Each row was made from one path, in order. Every step used is in the known rows, and no mark comes twice. Write each row's path.
Known rows
bugul -> zamunad -> fote -> seram -> gusul: [ 0.44 -0.04  0.14 -0.24  0.12  0.38 -0.15 -0.01 -0.16  0.17  0.22 -0.51
 -0.37  0.16  0.00  0.12  0.00  0.40  0.32 -0.19 -0.18 -0.01 -0.13  0.04
  0.03 -0.10]
dakod -> mupu -> zamunad -> gusul -> seram: [ 0.53 -0.28 -0.13 -0.08  0.44  0.40 -0.19  0.12 -0.25  0.28  0.14 -0.58
 -0.01  0.12 -0.16  0.49 -0.09  0.29 -0.04 -0.29  0.13 -0.32 -0.21 -0.24
 -0.08  0.15]
zamunad -> bugul: [-0.01 -0.09 -0.16  0.05  0.10  0.14 -0.12  0.11 -0.12  0.03 -0.08  0.00
  0.13  0.11 -0.24 -0.16 -0.03  0.10 -0.06  0.01 -0.03  0.04 -0.06 -0.09
  0.01  0.02]
gusul -> seram -> fote -> bimat -> rofur: [ 0.36  0.19  0.02 -0.03  0.23 -0.01  0.08 -0.11  0.01  0.60  0.36 -0.31
  0.33  0.17  0.37  0.06 -0.21 -0.02  0.20  0.39  0.20  0.06 -0.28 -0.02
  0.18  0.03]
seram -> gusul: [ 0.05 -0.05  0.13  0.00  0.13  0.06 -0.12  0.00 -0.26 -0.01  0.02 -0.02
 -0.12  0.22 -0.02  0.23 -0.07  0.08  0.07 -0.03 -0.12 -0.02 -0.08  0.06
  0.02  0.11]
bimat -> fote -> seram -> mupu -> zamunad -> bugul: [ 0.09 -0.14 -0.23  0.18 -0.04  0.48 -0.14  0.09 -0.35  0.07  0.01 -0.02
  0.05  0.11 -0.46  0.14  0.13  0.41  0.29 -0.09  0.05 -0.09  0.07 -0.17
  0.07 -0.05]
dakod -> mupu -> seram -> fote -> bimat: [ 0.22 -0.14 -0.08  0.29  0.17  0.20  0.04 -0.02  0.10  0.32  0.02 -0.47
  0.30 -0.06  0.18  0.21 -0.45  0.14  0.11  0.02  0.20  0.15 -0.16 -0.17
  0.09  0.04]
fote -> seram -> bugul -> zamunad: [ 0.10  0.05  0.05 -0.20  0.12  0.26 -0.08 -0.07 -0.18 -0.14  0.08 -0.09
 -0.03 -0.02 -0.16  0.02  0.16  0.15  0.25 -0.20  0.01  0.00  0.02 -0.13
  0.09 -0.09]
dakod -> mupu: [ 0.00 -0.02 -0.12  0.09  0.09  0.18 -0.03  0.05 -0.07 -0.07  0.02 -0.12
  0.02 -0.12 -0.01  0.10 -0.14  0.11 -0.07 -0.12  0.08  0.03 -0.06 -0.12
 -0.02  0.09]
gusul -> seram -> mupu -> zamunad -> fote: [ 0.24 -0.27  0.26 -0.13  0.09  0.33 -0.11 -0.06 -0.06  0.50  0.22 -0.49
 -0.07 -0.16 -0.03  0.47 -0.12  0.31  0.14 -0.26 -0.01 -0.37 -0.18  0.07
 -0.06  0.32]
gusul -> seram -> fote -> zamunad: [ 0.35 -0.17  0.47 -0.20  0.23 -0.10 -0.13  0.06 -0.15  0.52  0.36 -0.20
 -0.06  0.10 -0.14  0.19  0.03  0.05  0.46  0.04 -0.18 -0.09  0.03 -0.03
  0.07 -0.21]
gusul -> seram -> bugul -> dakod -> mupu -> zamunad -> fote: [ 0.25 -0.10  0.04 -0.11  0.32  0.63 -0.13 -0.12 -0.20  0.26  0.17 -0.63
 -0.12 -0.39  0.01  0.40 -0.28  0.21  0.00 -0.45  0.11 -0.31 -0.13 -0.25
  0.00  0.49]
bugul -> zamunad -> gusul -> seram: [ 0.50 -0.27 -0.02 -0.28  0.35  0.18 -0.09 -0.02 -0.09  0.23  0.19 -0.41
  0.01  0.16 -0.13  0.19  0.07  0.26  0.07 -0.21 -0.06 -0.19 -0.19 -0.18
 -0.16 -0.01]
gusul -> seram -> fote: [ 0.26 -0.03  0.28 -0.16  0.21 -0.03 -0.04  0.01 -0.07  0.48  0.20 -0.34
  0.03  0.03  0.02  0.16 -0.06  0.11  0.28  0.08 -0.09 -0.10  0.02  0.05
 -0.02 -0.01]
zamunad -> fote: [ 0.11 -0.02  0.05 -0.06 -0.04  0.09 -0.05  0.07  0.08  0.15  0.06 -0.28
 -0.20 -0.11  0.13 -0.03 -0.09  0.11  0.01  0.00 -0.08 -0.03 -0.07  0.07
 -0.05  0.01]
bimat -> rofur: [ 0.07  0.20 -0.11 -0.03  0.03 -0.10  0.04 -0.04  0.03  0.07  0.16  0.17
  0.15  0.03  0.19 -0.06  0.00 -0.14 -0.14  0.22  0.20  0.06 -0.14 -0.08
  0.08  0.05]
dakod -> mupu -> zamunad -> gusul -> seram -> fote -> bimat: [ 0.69 -0.18 -0.06  0.02  0.42  0.37 -0.14 -0.01 -0.23  0.58  0.25 -0.91
  0.15  0.22  0.12  0.48 -0.35  0.41  0.22 -0.07  0.15 -0.16 -0.37 -0.22
  0.04  0.09]
seram -> bugul: [-0.18  0.02  0.09 -0.03  0.09  0.02 -0.09  0.02 -0.19 -0.16 -0.06  0.12
  0.02 -0.08 -0.04  0.10  0.00 -0.06  0.01 -0.06  0.00 -0.04  0.01 -0.02
  0.02  0.12]
mupu -> zamunad -> bugul -> dakod: [ 0.20 -0.04 -0.20  0.03  0.07  0.37 -0.06 -0.21 -0.11  0.12 -0.03 -0.22
  0.16 -0.01 -0.20 -0.05 -0.14  0.16 -0.11 -0.21  0.11 -0.07 -0.11 -0.32
  0.10  0.25]
gusul -> seram: [ 0.12 -0.13  0.06 -0.11  0.20  0.12 -0.02  0.07 -0.01  0.23  0.09 -0.16
  0.03  0.02 -0.12  0.12  0.05  0.01  0.09 -0.05 -0.03 -0.15  0.02  0.04
 -0.04  0.04]
dakod -> mupu -> seram -> bugul -> zamunad -> gusul: [ 0.26 -0.36 -0.15 -0.01  0.42  0.31 -0.17  0.04 -0.17 -0.13 -0.04 -0.28
  0.15 -0.11 -0.17  0.39 -0.17  0.22 -0.16 -0.41  0.13 -0.08 -0.21 -0.44
 -0.14  0.17]
dakod -> mupu -> seram -> bugul -> zamunad -> fote: [ 0.16 -0.25 -0.05 -0.01  0.24  0.38 -0.08 -0.01  0.02  0.06  0.01 -0.41
 -0.02 -0.40  0.03  0.27 -0.29  0.21 -0.07 -0.40  0.12 -0.05 -0.15 -0.31
 -0.10  0.22]
zamunad -> bugul -> dakod -> mupu: [-0.02 -0.07 -0.33  0.13  0.16  0.50 -0.10 -0.06 -0.14 -0.11 -0.03 -0.15
  0.18 -0.14 -0.26 -0.10 -0.25  0.18 -0.20 -0.21  0.05  0.09 -0.12 -0.33
  0.01  0.29]
seram -> mupu -> zamunad -> fote: [ 0.12 -0.14  0.21 -0.02 -0.11  0.21 -0.09 -0.12 -0.03  0.28  0.12 -0.34
 -0.10 -0.18  0.07  0.35 -0.17  0.29  0.04 -0.21  0.02 -0.21 -0.20  0.03
 -0.03  0.28]
seram -> bugul -> dakod -> mupu -> zamunad -> gusul: [ 0.23 -0.09 -0.12 -0.01  0.30  0.46 -0.20 -0.14 -0.37 -0.16  0.04 -0.34
  0.00 -0.11 -0.08  0.40 -0.23  0.20 -0.22 -0.41  0.15 -0.18 -0.22 -0.43
  0.00  0.40]
fote -> seram: [ 0.09  0.05 -0.01 -0.06  0.04  0.21 -0.05  0.12 -0.04 -0.01  0.04 -0.10
 -0.08  0.11 -0.17 -0.05  0.16  0.05  0.17 -0.01 -0.03  0.01  0.10  0.07
  0.10 -0.18]
mupu -> dakod: [ 0.04  0.02 -0.12  0.05 -0.13  0.13  0.00 -0.02 -0.02  0.11 -0.06 -0.04
  0.01 -0.11  0.02 -0.04 -0.04  0.02 -0.14 -0.09 -0.02 -0.06  0.02 -0.14
  0.16  0.28]
zamunad -> mupu -> seram -> bugul: [-0.11 -0.29 -0.03  0.27  0.25  0.26 -0.13  0.25 -0.11  0.01 -0.21 -0.02
  0.27 -0.23 -0.32  0.19 -0.14 -0.05 -0.06 -0.24  0.09 -0.05 -0.03 -0.20
 -0.01  0.17]

Which path is each row?
[ 0.11 -0.36  0.03  0.29  0.29  0.30 -0.17  0.24 -0.17  0.16 -0.13 -0.16
  0.15  0.06 -0.30  0.32 -0.20  0.09  0.01 -0.22 -0.02 -0.03 -0.12 -0.10
 -0.02  0.15] | zamunad -> mupu -> seram -> gusul
[ 0.32 -0.02 -0.34  0.10  0.25  0.67 -0.18  0.01 -0.50 -0.24  0.06 -0.30
 -0.18 -0.03 -0.26  0.30  0.00  0.32  0.08 -0.31  0.13 -0.15  0.05 -0.47
  0.03  0.06] | bimat -> fote -> seram -> bugul -> dakod -> mupu -> zamunad -> gusul
[ 0.21 -0.50  0.21  0.24  0.30  0.21 -0.26  0.27 -0.24  0.20  0.03 -0.03
  0.05  0.12 -0.46  0.35 -0.11  0.04  0.18 -0.26 -0.12 -0.04 -0.11 -0.18
  0.08 -0.04] | fote -> zamunad -> mupu -> seram -> gusul
[ 0.08 -0.16 -0.21  0.16  0.00  0.22 -0.09 -0.04 -0.24 -0.05  0.10  0.24
 -0.03  0.01 -0.39 -0.22  0.05  0.07  0.18 -0.02 -0.12  0.08  0.12 -0.40
  0.06 -0.15] | bimat -> fote -> zamunad -> bugul -> dakod
[ 0.19 -0.11  0.19  0.04  0.10 -0.09  0.01  0.02  0.11  0.35  0.00 -0.22
  0.13 -0.04  0.03  0.16 -0.15  0.01  0.09  0.05  0.03  0.03  0.04 -0.08
  0.01 -0.04] | mupu -> seram -> fote
[ 0.22  0.06 -0.05  0.09 -0.11  0.22  0.03 -0.26  0.05  0.40  0.28 -0.30
  0.20 -0.05  0.43  0.23 -0.31  0.17 -0.02  0.10  0.31 -0.05 -0.50 -0.02
  0.16  0.33] | seram -> mupu -> zamunad -> fote -> bimat -> rofur
[ 0.35 -0.27 -0.04 -0.11  0.53  0.42 -0.29  0.13 -0.44  0.13  0.08 -0.46
  0.00  0.05 -0.20  0.59 -0.10  0.23 -0.03 -0.35  0.12 -0.36 -0.20 -0.26
 -0.06  0.26] | dakod -> mupu -> zamunad -> gusul -> seram -> bugul
[-0.09 -0.26  0.20 -0.07  0.11  0.18 -0.06 -0.01 -0.09  0.19  0.14 -0.05
  0.14 -0.07 -0.20  0.34  0.00  0.12  0.09 -0.13 -0.07 -0.21 -0.07  0.11
 -0.08  0.27] | gusul -> seram -> mupu
[-0.06 -0.11  0.14 -0.13  0.28  0.13 -0.11  0.09 -0.22  0.08  0.04 -0.04
  0.05 -0.05 -0.15  0.23  0.05 -0.06  0.10 -0.12 -0.04 -0.20  0.03  0.02
 -0.01  0.15] | gusul -> seram -> bugul
[ 0.09 -0.34 -0.22  0.22  0.39  0.59 -0.19  0.01 -0.25 -0.02 -0.11 -0.23
  0.20  0.03 -0.38  0.24 -0.37  0.17 -0.22 -0.33  0.02  0.04 -0.15 -0.34
  0.02  0.40] | zamunad -> bugul -> dakod -> mupu -> seram -> gusul
[ 0.30 -0.36  0.00  0.16  0.30  0.34 -0.10  0.03 -0.11  0.19 -0.04 -0.27
  0.17  0.01 -0.24  0.29 -0.21  0.24  0.08 -0.35  0.03  0.01 -0.21 -0.27
 -0.05  0.14] | bugul -> zamunad -> mupu -> seram -> gusul
[ 0.00 -0.17 -0.05  0.07 -0.01  0.43 -0.12 -0.29 -0.17  0.08  0.02 -0.11
  0.27 -0.10 -0.30  0.15 -0.19  0.27 -0.11 -0.29  0.07 -0.11 -0.20 -0.26
  0.06  0.48] | seram -> mupu -> zamunad -> bugul -> dakod
[ 0.31 -0.03 -0.12 -0.01 -0.06  0.23  0.08 -0.22  0.19  0.25  0.14 -0.52
 -0.01 -0.07  0.35 -0.10 -0.25  0.26  0.17 -0.05  0.04  0.08 -0.31 -0.07
  0.02 -0.01] | bugul -> zamunad -> fote -> bimat
[ 0.47 -0.16  0.22 -0.22  0.36  0.01 -0.17  0.14 -0.18  0.46  0.22 -0.48
 -0.01  0.22 -0.06  0.26 -0.04  0.20  0.17  0.07 -0.15 -0.16 -0.11 -0.01
 -0.12 -0.05] | zamunad -> gusul -> seram -> fote
[ 0.01 -0.10  0.19 -0.08 -0.08  0.35 -0.14  0.11 -0.03  0.10  0.16 -0.26
 -0.16 -0.10 -0.13  0.15  0.02  0.27  0.17 -0.10 -0.15 -0.08 -0.07  0.20
  0.01  0.05] | zamunad -> fote -> seram -> mupu
[ 0.22 -0.12  0.00 -0.19  0.23  0.09 -0.16 -0.06 -0.25 -0.15  0.05 -0.12
  0.01  0.07 -0.07  0.16  0.00  0.19 -0.02 -0.21 -0.03 -0.07 -0.21 -0.25
 -0.11  0.07] | seram -> bugul -> zamunad -> gusul
[ 0.15  0.00 -0.04 -0.04  0.02  0.25  0.00 -0.21 -0.01  0.10  0.10 -0.40
  0.00 -0.14  0.31 -0.01 -0.26  0.21  0.18 -0.10  0.03  0.05 -0.30 -0.10
  0.05  0.11] | seram -> bugul -> zamunad -> fote -> bimat
[ 0.14  0.00  0.11 -0.07  0.16  0.26 -0.17  0.13 -0.29 -0.03  0.07 -0.13
 -0.19  0.32 -0.19  0.19  0.10  0.15  0.23 -0.05 -0.13 -0.01  0.02  0.13
  0.11 -0.08] | fote -> seram -> gusul
[-0.12 -0.16  0.02  0.06  0.15  0.22  0.01 -0.13  0.00 -0.13 -0.13  0.04
  0.18 -0.27 -0.14  0.15 -0.12 -0.17 -0.16 -0.25  0.08 -0.06  0.07 -0.22
  0.04  0.32] | mupu -> seram -> bugul -> dakod
[-0.13 -0.22 -0.07  0.16  0.27  0.25 -0.09  0.12 -0.11 -0.14 -0.15 -0.03
  0.16 -0.24 -0.15  0.32 -0.19 -0.04 -0.14 -0.27  0.16 -0.05  0.00 -0.23
 -0.01  0.22] | dakod -> mupu -> seram -> bugul
[ 0.34 -0.04 -0.22  0.18  0.02  0.44 -0.01 -0.08  0.02  0.30  0.10 -0.69
 -0.03 -0.11  0.32  0.20 -0.42  0.30  0.05 -0.14  0.22 -0.04 -0.32 -0.14
  0.10  0.14] | dakod -> mupu -> zamunad -> fote -> bimat
[ 0.34 -0.37  0.01 -0.19  0.14  0.37 -0.14 -0.11 -0.16  0.30  0.18 -0.33
  0.14 -0.04 -0.21  0.37 -0.02  0.39 -0.06 -0.39 -0.12 -0.30 -0.27 -0.25
 -0.04  0.50] | bugul -> zamunad -> gusul -> seram -> mupu -> dakod
[ 0.30 -0.31  0.18  0.04  0.20  0.14 -0.16 -0.05 -0.04  0.35  0.11 -0.12
  0.20 -0.01 -0.37 -0.03 -0.17  0.03  0.12 -0.09 -0.09  0.08  0.01 -0.36
  0.13 -0.04] | mupu -> seram -> fote -> zamunad -> bugul -> dakod
[ 0.54 -0.26  0.00 -0.17  0.35  0.21 -0.16  0.07 -0.17  0.36  0.13 -0.48
 -0.02  0.23 -0.14  0.39  0.05  0.18  0.02 -0.18  0.04 -0.35 -0.15 -0.12
 -0.06  0.05] | mupu -> zamunad -> gusul -> seram
[ 0.66 -0.13  0.07 -0.14  0.43  0.42 -0.16 -0.13 -0.23  0.48  0.28 -0.80
  0.02  0.00 -0.03  0.45 -0.28  0.37  0.05 -0.27  0.07 -0.23 -0.22 -0.35
 -0.04  0.27] | bugul -> dakod -> mupu -> zamunad -> gusul -> seram -> fote
[ 0.20 -0.12 -0.29  0.13  0.18  0.40 -0.15  0.05 -0.22  0.11 -0.05 -0.29
  0.13  0.01 -0.22  0.12 -0.21  0.29 -0.09 -0.22  0.19 -0.06 -0.16 -0.31
  0.05  0.15] | dakod -> mupu -> zamunad -> bugul
[ 0.13 -0.01 -0.16  0.03  0.06  0.59 -0.15  0.09 -0.26  0.05 -0.03 -0.23
  0.10 -0.23 -0.32 -0.05  0.03  0.26  0.14 -0.38  0.01 -0.03 -0.06 -0.35
  0.24  0.23] | fote -> seram -> bugul -> zamunad -> mupu -> dakod
[ 0.03  0.03 -0.07  0.05  0.15  0.43 -0.07 -0.26 -0.26 -0.14  0.00 -0.21
  0.05 -0.31 -0.01  0.30 -0.25  0.11 -0.11 -0.39  0.22 -0.12 -0.09 -0.37
  0.09  0.44] | seram -> bugul -> dakod -> mupu -> zamunad
[ 0.31  0.01 -0.10  0.01  0.03  0.51 -0.02 -0.21  0.01  0.18  0.13 -0.59
 -0.17 -0.33  0.16  0.17 -0.35  0.27 -0.10 -0.34  0.14 -0.12 -0.17 -0.28
  0.01  0.33] | bugul -> dakod -> mupu -> zamunad -> fote
[ 0.28 -0.28  0.25  0.09  0.22  0.02 -0.12  0.11 -0.04  0.31  0.17 -0.19
  0.06 -0.10 -0.13  0.29 -0.20  0.07  0.21 -0.10  0.02  0.05  0.00 -0.27
  0.08 -0.14] | dakod -> mupu -> seram -> fote -> zamunad
[ 0.27 -0.33 -0.02 -0.11  0.34  0.13 -0.13 -0.01 -0.11 -0.05 -0.06 -0.17
  0.13  0.01 -0.16  0.28 -0.03  0.10 -0.10 -0.30  0.04 -0.11 -0.16 -0.33
 -0.12  0.08] | mupu -> seram -> bugul -> zamunad -> gusul
[-0.08 -0.03 -0.17  0.19 -0.26  0.40 -0.01  0.07 -0.22 -0.01  0.03  0.12
 -0.07 -0.12 -0.24  0.09  0.15  0.24  0.18 -0.07 -0.08 -0.09  0.18 -0.11
  0.16  0.16] | bimat -> fote -> seram -> mupu -> dakod
[ 0.36 -0.19  0.05 -0.21  0.42  0.39 -0.18 -0.13 -0.32  0.14  0.10 -0.39
  0.02  0.02 -0.19  0.42 -0.04  0.10 -0.05 -0.35  0.03 -0.37 -0.13 -0.27
 -0.02  0.35] | mupu -> zamunad -> gusul -> seram -> bugul -> dakod
[-0.07 -0.07  0.10 -0.14  0.26  0.29 -0.05 -0.13 -0.18  0.01  0.07 -0.07
  0.08 -0.19 -0.15  0.15 -0.04 -0.08  0.01 -0.22 -0.04 -0.19  0.04 -0.10
  0.00  0.34] | gusul -> seram -> bugul -> dakod
[ 0.03  0.05  0.12 -0.15  0.08  0.31 -0.17  0.21 -0.16 -0.02  0.05 -0.25
 -0.26 -0.08 -0.08  0.04  0.07  0.11  0.18 -0.07 -0.12 -0.06  0.05  0.11
  0.07 -0.06] | zamunad -> fote -> seram -> bugul
